Known rows, with every way that one mark hangs from another:
bugut[raku[kunotu] tovi]: [  9   8 -11   4   5  14 -11  14 -17 -13  18  -4  13   5   5 -14  -3  -9
  -1 -13   3 -18   0  -7 -32  21   1 -10]
kunotu[kipib[tovi[raku] zutovar]]: [-10   9 -15   6  -9  -6   2  -3   0   5  19  -1  -9   3 -16  -9  10  -9
   4  17   1  11  -2   5   3  11  -5  -8]
kipib[tovi[bugut kunotu[tukur[miravi]]]]: [ -2  13 -21   6  -4  -9  -7 -11   7  21  25  -6   0  14  -2 -16   0  -2
  12  12  -9  -2  -4  11   4   6 -17  -5]
raku[kunotu[tovi]]: [ -5   9  -6  -2   1  -4   2   7  -7  10  13 -14  -3   2 -12  -6   9 -11
  -5   0   0   0   0   3 -12  25   3 -18]
zutovar[kipib[tovi[bugut]]]: [ -2  -1  -8   1   3  -4  -3  -8  12  -8   7  -2  -3   1  -5 -10   1  -3
   8  -2   3  -3   2   1   2 -18  -6  -1]
tovi[bugut raku[kunotu[kipib]]]: [ -2  15 -13   8   4   0  -2  -3  -3  11  34 -23  -2  14  -6 -16  10 -16
   6  -2   5  -7  -8   6  -5  22  -9 -18]
tovi[kunotu]: [ -4   8 -15   6   2  -6  -3  -5  -1   9  11  -3   5   4   0 -11   0  -3
   2   8  -2   3   1   0   5  11  -1  -7]
kipib[tovi[kunotu] zutovar]: [-12   4 -18   4  -2  -5  -4  -4   3   7  18   3  -3   1 -16 -19   2 -11
   9  18   2  16  -2   1   6  -4  -6  -2]
miravi[kipib[tovi[bugut raku]] tukur zutovar]: [-13   1   5   4  -5   9  11  -8  15   5  16  19  -8  -4 -16  -1  25 -15
   7  -1  -2  -4 -15  -1   6 -33 -14  10]
bugut[tovi]: [  6  -1  -5  -1  -2   5  -4   4  -2 -12   8   5   1   0  -1  -6   1   7
  -1  -7   4 -10   1  -4 -12   6   4  -3]
kunotu[kipib[tovi[bugut]] tukur[miravi[zutovar]]]: [ -5  19 -13   4 -15 -11  -7  -3   7  20  25   9  -7  11  -7   5  13  -1
   8   7 -14  -1  -5  14   1  17 -13  -8]
kipib[tovi zutovar]: [ -9  -2  -6  -1  -5   0  -1   0   4   0  10   6  -7  -2 -16 -11   2  -9
   7  11   3  14  -3   0   2 -13  -5   4]
tovi[bugut[raku] kunotu[kipib[zutovar]]]: [ -6  21 -21   8   1   2  -6  -1  -8   6  35 -16   0  12   0 -21   3 -20
   8   6   7   5  -3   0 -11  22 -10 -18]
bugut[raku tovi]: [ 10   4  -8   2   1  14  -9   8 -12 -15  12   1  11   3  13 -11  -6  -3
  -1 -10   4 -17   1  -7 -25  11   0  -5]
zutovar[kipib[tovi[raku[kunotu]]]]: [ -5   0 -13   6   5  -7  -6  -5   8  -3  11   0   4   0  -7 -14   5  -9
   7   0  -2  -6   1   1   6  -6  -4  -4]
kunotu[tovi[bugut raku] tukur]: [ -5  18 -14  -3  -3  -3  -8  -5   3  24  39 -19  -4  11  -1 -20  16 -17
   8  -1   0  -5  -8  12   1  25  -8 -25]
raku[kunotu[tovi] tukur]: [ -1  15 -12   1  12  -5 -14  13  -9  24  18 -24   5   4  -6  -7   3 -18
  -3  -6 -11  -5  -3   6 -16  32  -2 -22]
tovi[bugut[raku] kunotu[kipib[zutovar] tukur]]: [ -7  27 -25   8  -1   0 -14   0  -8  12  45 -12   4  15   0 -25   8 -24
  13   6   1   5  -4   3  -8  28 -11 -20]
kunotu[tovi[bugut raku] tukur[miravi[kipib]]]: [ -6  23  -9  -6  -9  -7 -11  -5   9  36  36  -5  -8   9  -2  -4  21 -10
   7  -7  -7 -18 -12  15   1  24 -13 -21]
tovi[bugut raku[tukur[kunotu miravi]]]: [  2  10  -2   1   7   0 -14   1   3  30  30 -24   0  15   8  -8   0 -13
   7 -15 -11 -24 -11   9 -10  15 -16  -8]
miravi[kipib[tovi] tukur[kunotu]]: [ -8  -7  12   1 -12   4  23   3   6   0  -5  12 -14   0 -17   4  17  -6
  -3   4 -14 -13  -2   0 -11 -19  -3  16]
raku[tukur]: [  3   6  -6   3  11  -1 -15   6  -2  13   4 -10   8   1   6  -1  -6  -7
   2  -5 -11  -5  -3   3  -4   7  -4  -4]
bugut[raku[kunotu[tovi] tukur]]: [  3  17 -12   4  13   5 -17  14 -17  16  19 -23  14   5   8 -11  -5 -24
  -2  -8  -9 -10  -4   2 -26  31  -5 -20]
bugut[raku[kunotu[kipib] tukur]]: [  4  18 -14  10  11   4 -16  15 -19  10  16 -18  15   8   8  -6  -5 -21
  -1  -6 -11  -9  -2   0 -25  32  -5 -15]
bugut[tovi[raku[kunotu tukur[miravi]]]]: [  6   9 -14   4   6  -1 -20   8  -5  10  26  -5  10   8   4  -9   1  -3
   2 -13  -8 -23  -5   1 -15  27  -5 -10]

Rows:
[ -4   6 -16   5   5  -6 -11  -7  10   2  26  -5   3   6  -8 -21   8 -14
  14  -4  -1  -8  -3   4   5  -5  -9  -8]
zutovar[kipib[tovi[bugut raku[kunotu[tukur]]]]]
[ -6  12  -3   0  -2  -6 -14  10  -1  17  20   9   6   5  -8   3  11  -9
   4  -8 -12  -6  -5   3  -3  18  -3  -6]
raku[kunotu[tukur[miravi[zutovar]]]]
[ -7  11 -19   7  -6 -10  -8  -6   6  21  18  10   4   5  -5  -8   4  -1
   8  14 -13   2  -3   8  10   5 -11  -3]
kipib[tovi[kunotu[tukur[miravi[zutovar]]]]]
[ -4  14 -16   5  -1   1  -6   4  -5   6  23 -12  -5   8  -8 -11   2 -16
   7   9  -1   7  -4   5 -13  11 -11 -10]
kunotu[kipib[tovi[bugut[raku[tukur]]] zutovar]]
[-11  20  -3  -9 -13  -8 -10   3   8  30  19  17  -6  -4  -8  12  24  -5
   0  -5 -11  -9  -8  10   2  17  -4 -15]
kunotu[tovi tukur[miravi[kipib zutovar]]]
[ -5  11 -27  12  -1  -8  -8 -12   4  21  25  -4   7   9  -3 -24   4  -9
  12  19  -8   1  -4   9  13  11 -11  -8]
kipib[tovi[kunotu[tukur] raku]]
[ -8   3   5  -5  -4  -8  -9   0  12   6   4  22   0  -6   2  17   6   4
   0 -12  -7  -7  -1  -1   5  -5  -4   4]
tukur[miravi[zutovar[kipib]]]
[  1  20 -21   8   5   4 -15  -3  -5  14  36 -15  12  15  10 -26   0 -19
  13  -1   0  -5  -5   3  -6  17 -13 -15]
tovi[bugut[raku] kunotu[tukur]]
[ -2  16 -19   5   3  -4 -11  -7   2  16  32 -12   3  13   0 -21   5 -11
  13   3  -1   0  -5   5   4  13 -10 -14]
tovi[bugut kunotu[tukur]]
[  0  12 -10   6  10  -7 -20   5  -3  27  23 -13  11   8   6  -4   0 -12
   4  -9 -15 -16  -8   6  -4  26 -11  -9]
tovi[raku[kunotu tukur[miravi]]]
[ -4   6   9 -11 -13  -6   7   6   2  23  14 -14 -17   9  -2   8   7  -1
  -7  -9 -10 -21   0  10 -21  24  -4 -10]
tukur[kunotu[tovi[bugut]] miravi]
[  3  10 -20   4  -1  -2 -12   2  -3   0  24   5   7   6  -1 -18   5   1
   5   0  -2  -8   1  -1  -6  20   2 -11]
bugut[tovi[kunotu[tukur]]]
[  0  13  -8   2   3   6  -4  10 -15   5  15 -15   8   4   4 -10   1 -18
  -4  -4  -1  -7  -1   0 -22  25  -2 -16]
bugut[raku[kunotu[tovi]]]
[-12  18  -9  -5  -8 -14 -15  -2  10  28  32   8   0   0   0  -1  21 -11
   5  -6 -12  -9  -5  10   8  24  -6 -19]
kunotu[tovi[raku] tukur[miravi[zutovar[kipib]]]]
[ -3  18 -20   9   0  -6   1  -8  -1  10  25 -16  -5  13  -3 -13   4  -5
   4   9   3   3   0   5  -1  21  -7 -18]
tovi[bugut kunotu[kipib]]
[ -1   3 -11   4   7   1  -7  -2   4  -8  14  -6   3   3  -3 -15  -1 -12
   8  -6   2  -8   1  -1  -8  -9  -8  -4]
zutovar[kipib[tovi[bugut[raku[kunotu]]]]]
[ -5  10   4  -5   0  -6 -11  15   0  33  13  -6  -3   1  -1  11   4  -9
  -6 -12 -21 -17  -5   7 -16  22  -4 -11]
raku[tukur[kunotu[tovi] miravi[zutovar]]]
[  2   4   5  -2   3  -6 -12  13  -2  26   5  -8   1   7   7  10  -5  -3
  -2 -12 -23 -20  -2   6 -15  18  -5   0]
raku[tukur[kunotu miravi]]
[ -4  11 -11   6   4  -3 -11   2  -3  15  27  -7   9   8  -4 -16  10 -17
   8  -2  -5  -6  -6   4   3  20  -4 -11]
tovi[raku[kunotu[tukur]]]
[ -8  10  -3  -1 -12  -6  14   7  -6  17  17 -19 -15   6 -11  -4  16 -11
 -10   5  -7 -10   3   9 -15  36   5 -22]
tukur[kunotu[kipib tovi[raku]]]
[ -7  16 -24  10   3  -9 -14  -8   1  23  33  -5  12   9   3 -24   9 -14
  12   8  -7  -2  -5   5  15  23  -7 -14]
tovi[kunotu[tukur] raku]
[ -3   0 -12   4   4  -4  -5 -11  13  -3  16  -5  -1   2  -3 -15   3  -7
  11  -2   3  -7  -1   3   7 -15  -9  -3]
zutovar[kipib[tovi[bugut raku]]]
[ -3  18  -8   1 -15 -15  -7   3  -1  16  13   9  -3  11   2  11  10   5
   2   5 -18  -4   2  10   0  32  -4  -7]
kunotu[kipib tukur[miravi]]
[ -3  22 -17   4   6 -10 -10  13 -13  24  20 -25   1   6  -9  -3   8 -16
  -6   1 -14  -2   0   9 -19  46   0 -29]
raku[kunotu[kipib tovi] tukur]
[-10   2   0   0 -12  -3  11  11  -4   4  10  -4 -16   4 -20  -3   9  -9
  -2   9  -5   1   3   4 -14  11   3  -5]
tukur[kunotu[kipib[tovi zutovar]]]
[-16   0  -3   3  -8  -1  11  -4   8  -1   9  20  -9  -3 -21  -7  18 -12
   5  12  -5   7  -5  -4   3 -20  -7  12]
miravi[kipib[tovi[kunotu] zutovar] tukur]
[-13   8 -21   4  -4  -7 -10  -2   4  12  26   6   0   4 -17 -23   6 -14
  14  18  -3  16  -4   3   8   1  -7  -4]
kipib[tovi[kunotu[tukur]] zutovar]
[  9  21 -28  12   8   5 -21   9 -17   3  25 -10  17   9  14 -16  -6 -10
   0  -3  -8 -15   1  -3 -26  37  -3 -19]
bugut[raku[tukur] tovi[kunotu[kipib]]]
[ -1  14 -12   5   6   2 -12  -2   0  17  40 -19   4  15  -4 -22  10 -21
  13  -8   2 -10 -11   6  -1  15 -11 -15]
tovi[bugut raku[kunotu[tukur]]]
[ -8   6   4  -4 -18  -8   7   8   2  15  15  -2 -20  11 -13   7   7  -2
  -2   2 -12 -10   1   9 -18  17  -7  -1]
tukur[kunotu[kipib[tovi[bugut] zutovar]] miravi]
[ -4  15 -16   4  -4 -13 -13  -3   1  21  19   5   7   9   5  -6   3  -1
   6   6 -14  -3  -1   6   7  23  -6  -7]
tovi[kunotu[tukur[miravi]]]
